Each row was made from one small tree. The marks that hang from a mark follow it in brackets, in the order of their numbers. Every link used is in the known rows. Write each row's tree.
Known rows:
z469(z518 z564(z918) z621(z743(z72))): [-.07 .17 -.07 -.09 .08 .27 -.12 -.07 .16 -.05 .00 .36 .00 -.22 .20 -.07 .08 -.02 .24 .22 .09 .02 -.01 -.48]
z900(z743 z918): [.49 -.11 -.08 .06 .28 .09 .11 .27 .09 -.31 -.12 -.29 .08 .00 -.05 -.02 -.18 .11 .11 .07 -.21 .01 -.03 .07]
z621(z743 z918): [.43 .24 -.17 .14 -.04 .01 -.01 .14 .05 -.14 -.01 .10 .05 .18 -.01 -.17 -.32 -.04 .20 -.10 -.14 .03 -.36 -.06]
z518(z918): [.37 .01 -.12 .06 -.05 .16 -.10 .36 .33 -.01 -.11 -.30 -.08 .17 -.29 .01 -.02 .02 .25 .20 -.06 .01 -.15 .02]
z918(z564(z469(z518 z621(z743(z72))))): [.08 -.18 -.13 .03 .20 .24 .05 -.03 .22 .17 -.18 -.42 .19 -.24 .13 -.01 -.02 -.15 .21 -.16 .01 .05 .03 -.01]
z621(z743): [.27 .06 -.03 .03 .03 .02 -.08 .20 .20 -.06 -.09 -.06 .04 -.03 -.06 -.15 -.16 .02 .07 -.14 -.10 .03 -.38 -.04]
z72(z743): [.30 .20 -.03 .05 .28 .04 -.11 .27 .18 -.15 -.04 .02 .15 -.06 -.10 -.10 -.11 -.10 .02 .07 -.09 -.04 -.15 .11]
z621(z918(z564(z469))): [.46 .08 -.29 .20 .20 .02 .10 .11 -.04 .10 .02 -.57 .20 .16 -.23 -.03 -.13 -.10 .25 -.13 -.12 -.07 -.18 .16]
z419(z621(z743 z918(z564(z469(z518))))): [.38 -.12 -.42 .01 .26 .13 .10 -.04 .14 -.21 -.05 -.34 .20 .01 .21 -.08 -.20 -.09 .26 -.04 .15 -.03 -.11 -.07]
z564(z469(z621(z743)) z918): [.01 -.15 -.19 .00 .35 .05 -.05 .02 .24 .24 -.08 -.40 .01 -.09 .04 .00 -.23 -.03 .34 .20 .39 .19 -.32 -.02]
z806(z743(z72 z621)): [.00 .12 .00 -.18 .11 -.18 .01 .24 .15 -.15 .02 .15 -.01 .04 -.11 .07 .31 -.41 .09 -.06 -.42 .12 -.18 .06]
z469(z518 z621): [.13 .01 -.30 -.05 .10 .39 -.04 -.01 .37 -.12 -.07 -.13 -.08 -.14 .01 -.09 .04 -.06 -.04 .43 -.16 -.11 .21 -.06]
z621(z743 z918(z564(z469(z518)))): [.48 .15 -.23 .17 .11 .11 .14 -.05 .05 .06 -.13 -.15 .22 .08 .11 -.24 -.30 -.12 .34 -.19 .11 .08 -.28 .00]
z518(z918(z564(z469(z621(z743(z72)))))): [.15 -.24 -.04 .06 .04 .17 -.14 .19 .31 .19 -.24 -.43 .09 -.08 .01 .11 -.11 -.10 .42 -.12 .05 .21 -.02 -.07]
z518(z918(z564)): [.35 -.14 -.15 .09 -.02 .14 -.09 .28 .32 .05 -.13 -.58 .07 .03 -.39 .00 -.04 .07 .25 -.09 -.07 .00 -.16 -.07]
z806(z743(z72(z469(z564)) z621(z918))): [.10 .29 .14 -.19 .18 -.22 -.08 .23 .02 -.25 .18 .36 .05 .17 -.01 .11 .36 -.54 .15 -.11 -.31 .10 -.11 -.05]
z621(z743(z72) z918): [.24 .20 -.07 .09 -.18 .04 -.01 .27 .04 -.13 .02 .28 .06 .21 .12 .00 -.22 -.11 .29 -.22 -.24 .02 -.30 -.05]
z564(z469(z518) z918): [.24 .08 -.29 -.01 .28 .21 .26 .08 .25 .22 -.03 -.35 .00 .17 -.08 -.12 .03 -.07 .39 .40 .54 -.01 -.37 .18]
z918(z564): [.26 -.14 -.16 .09 .13 .04 -.01 .18 .16 .03 -.01 -.69 .20 -.12 -.43 -.04 .02 .10 .01 -.31 -.23 -.16 -.23 -.01]
z900(z743(z72(z469) z621)): [-.19 -.09 .26 -.13 .04 .03 -.11 .45 .29 -.51 -.05 -.02 .14 -.21 .19 .21 .43 -.18 .07 -.25 -.02 -.01 -.02 .16]
z900(z743(z621) z918(z564)): [.26 -.26 -.10 .03 .37 .01 .01 .20 .07 -.45 -.21 -.64 .28 -.19 -.04 -.02 .04 .15 .10 -.18 -.16 .06 .00 .06]
z743(z72(z469(z518 z564))): [.09 .15 .20 -.15 .02 .22 -.07 .39 .19 -.14 .15 .18 .06 .09 .04 .15 .41 -.23 .11 -.03 -.07 -.19 .00 -.04]
z469(z621(z743)): [.05 -.11 -.11 .00 .11 .11 -.25 .06 .27 -.08 -.09 -.15 -.03 -.22 .03 -.03 -.20 .00 -.02 .03 -.23 .07 -.04 -.17]

Which tree is each row?
[.10 .18 -.24 -.06 .23 .28 -.10 -.09 .15 -.04 .07 -.02 -.02 -.17 -.10 -.10 .16 .03 .10 .46 .07 -.11 .08 -.36]	z469(z518 z564(z918) z621)
[.20 -.16 -.19 .06 .29 .22 .04 -.10 .23 .17 -.20 -.52 .19 -.25 .06 -.12 -.07 -.10 .16 -.07 .09 .05 .00 -.01]	z918(z564(z469(z518 z621(z743))))
[.27 -.01 -.23 .02 .23 .36 .02 .03 .34 .16 -.22 -.29 -.07 .01 .14 -.01 .00 -.24 .30 .56 .19 .12 .23 .15]	z564(z469(z518(z918) z621))
[.07 -.09 .04 -.17 .13 .33 -.21 .06 .52 -.19 -.03 .06 -.04 -.11 .22 -.08 .00 -.16 -.03 .13 .16 -.02 .02 -.14]	z72(z469(z518 z621(z743)))
[.14 -.13 -.17 -.13 .07 .07 -.11 .28 .21 -.39 .13 -.01 .09 .13 .26 .16 -.11 -.13 .21 -.15 -.02 -.08 -.14 -.12]	z419(z621(z743(z72(z469)) z918))
[.39 -.14 -.13 .11 .13 .14 -.02 .24 .27 .20 -.19 -.68 .10 .06 -.26 .02 -.03 -.04 .37 -.02 .10 .10 -.13 .09]	z518(z918(z564(z469)))
[.28 .27 -.18 .10 .22 .04 -.25 .03 -.14 -.11 .14 -.12 .04 -.05 -.16 .06 .01 -.08 .03 .19 -.42 -.08 .22 -.24]	z469(z564 z621(z918))
[-.16 -.17 .13 -.15 .01 .17 -.23 .41 .34 -.13 .13 -.12 -.02 -.02 .04 .30 .19 -.19 .03 -.09 -.23 -.11 .06 -.01]	z743(z72(z469(z621)))
[-.09 -.16 .20 -.09 .02 .14 -.09 .35 .34 -.32 -.01 .02 .08 -.27 .16 .25 .14 -.17 .03 -.23 -.15 -.03 .11 .00]	z900(z743(z72(z469(z621))))
[.24 .03 -.44 .07 .06 .37 .01 -.13 .25 -.12 -.03 -.23 .04 -.08 -.02 -.11 -.11 -.06 .07 .23 -.21 -.13 .22 -.14]	z469(z518 z621(z918(z564)))
[-.09 .22 .17 -.12 .06 -.03 -.26 .45 -.02 -.43 .18 .05 .13 .18 .10 .25 .54 -.26 .17 -.11 -.14 -.09 -.01 .06]	z743(z72(z469(z564)) z621(z918))
[.20 .13 -.29 .06 .21 .08 .03 .09 .05 -.23 -.08 -.47 .20 .07 -.02 -.09 .24 -.14 .20 .08 .03 -.03 -.07 .24]	z743(z621(z918(z564(z469(z518)))))
[.06 .17 .07 -.20 .11 -.17 -.04 .25 .17 -.25 .13 .27 .01 .20 .00 .11 .26 -.51 .15 -.10 -.29 .11 -.16 .05]	z806(z743(z72(z469) z621(z918)))
[.32 .35 -.18 -.03 .17 .20 .09 .07 .08 -.03 .09 .02 .04 .05 -.24 -.20 .25 .06 .17 .32 .19 -.18 -.25 -.21]	z469(z518 z564(z918))
[-.08 .15 -.10 -.02 -.07 .01 -.09 .43 .02 -.35 .06 -.08 .08 .18 .03 .19 .34 -.15 .20 -.02 -.31 -.07 -.08 .19]	z743(z72 z621(z918))
[.27 -.22 -.16 .10 .17 .17 -.12 .16 .30 .19 -.20 -.68 .07 -.06 -.20 .07 -.07 -.07 .33 .05 .05 .13 .03 .01]	z518(z918(z564(z469(z621))))
[.13 -.29 .13 -.10 .23 .18 -.06 .37 .22 -.36 -.05 -.12 .07 -.05 .24 .24 -.06 -.06 .13 -.05 -.21 .04 .19 -.02]	z900(z743(z72(z469(z621))) z918)
[.17 -.17 .20 -.10 .29 .12 -.11 .33 .08 -.36 -.01 -.03 .11 -.08 .21 .25 .03 -.06 .13 -.06 -.24 .04 .24 -.11]	z900(z743(z72(z469(z564 z621))) z918)
[.26 .22 -.06 -.03 .07 .35 -.23 -.08 .24 -.08 -.19 .30 -.04 -.19 .19 -.17 .00 -.08 .21 .39 .03 .13 .24 -.43]	z469(z518(z918) z564 z621(z743))
[-.13 -.08 .23 -.09 .10 .08 -.12 .31 .24 -.27 .06 .08 .10 -.29 .09 .23 .20 -.11 .12 -.20 .01 -.02 .01 -.17]	z900(z743(z72(z469(z564(z918) z621))))
[.03 -.04 .22 -.11 -.06 .06 -.15 .37 .30 -.11 .00 .15 .05 .02 .14 .06 .01 -.13 .14 -.32 -.04 .02 -.32 -.06]	z621(z743(z72(z469)))
[.14 .07 .06 -.05 .36 .12 -.35 .17 .33 -.29 .09 .12 .11 -.06 .16 .05 -.21 -.28 .00 .10 .04 .01 .10 -.03]	z72(z469(z621(z918)) z743)
[.07 -.01 .12 -.16 -.14 .33 -.05 .45 .45 -.12 .03 .10 -.04 .20 .07 .16 .27 -.21 .23 .05 .05 -.11 -.03 .04]	z743(z72(z469(z518(z918))))
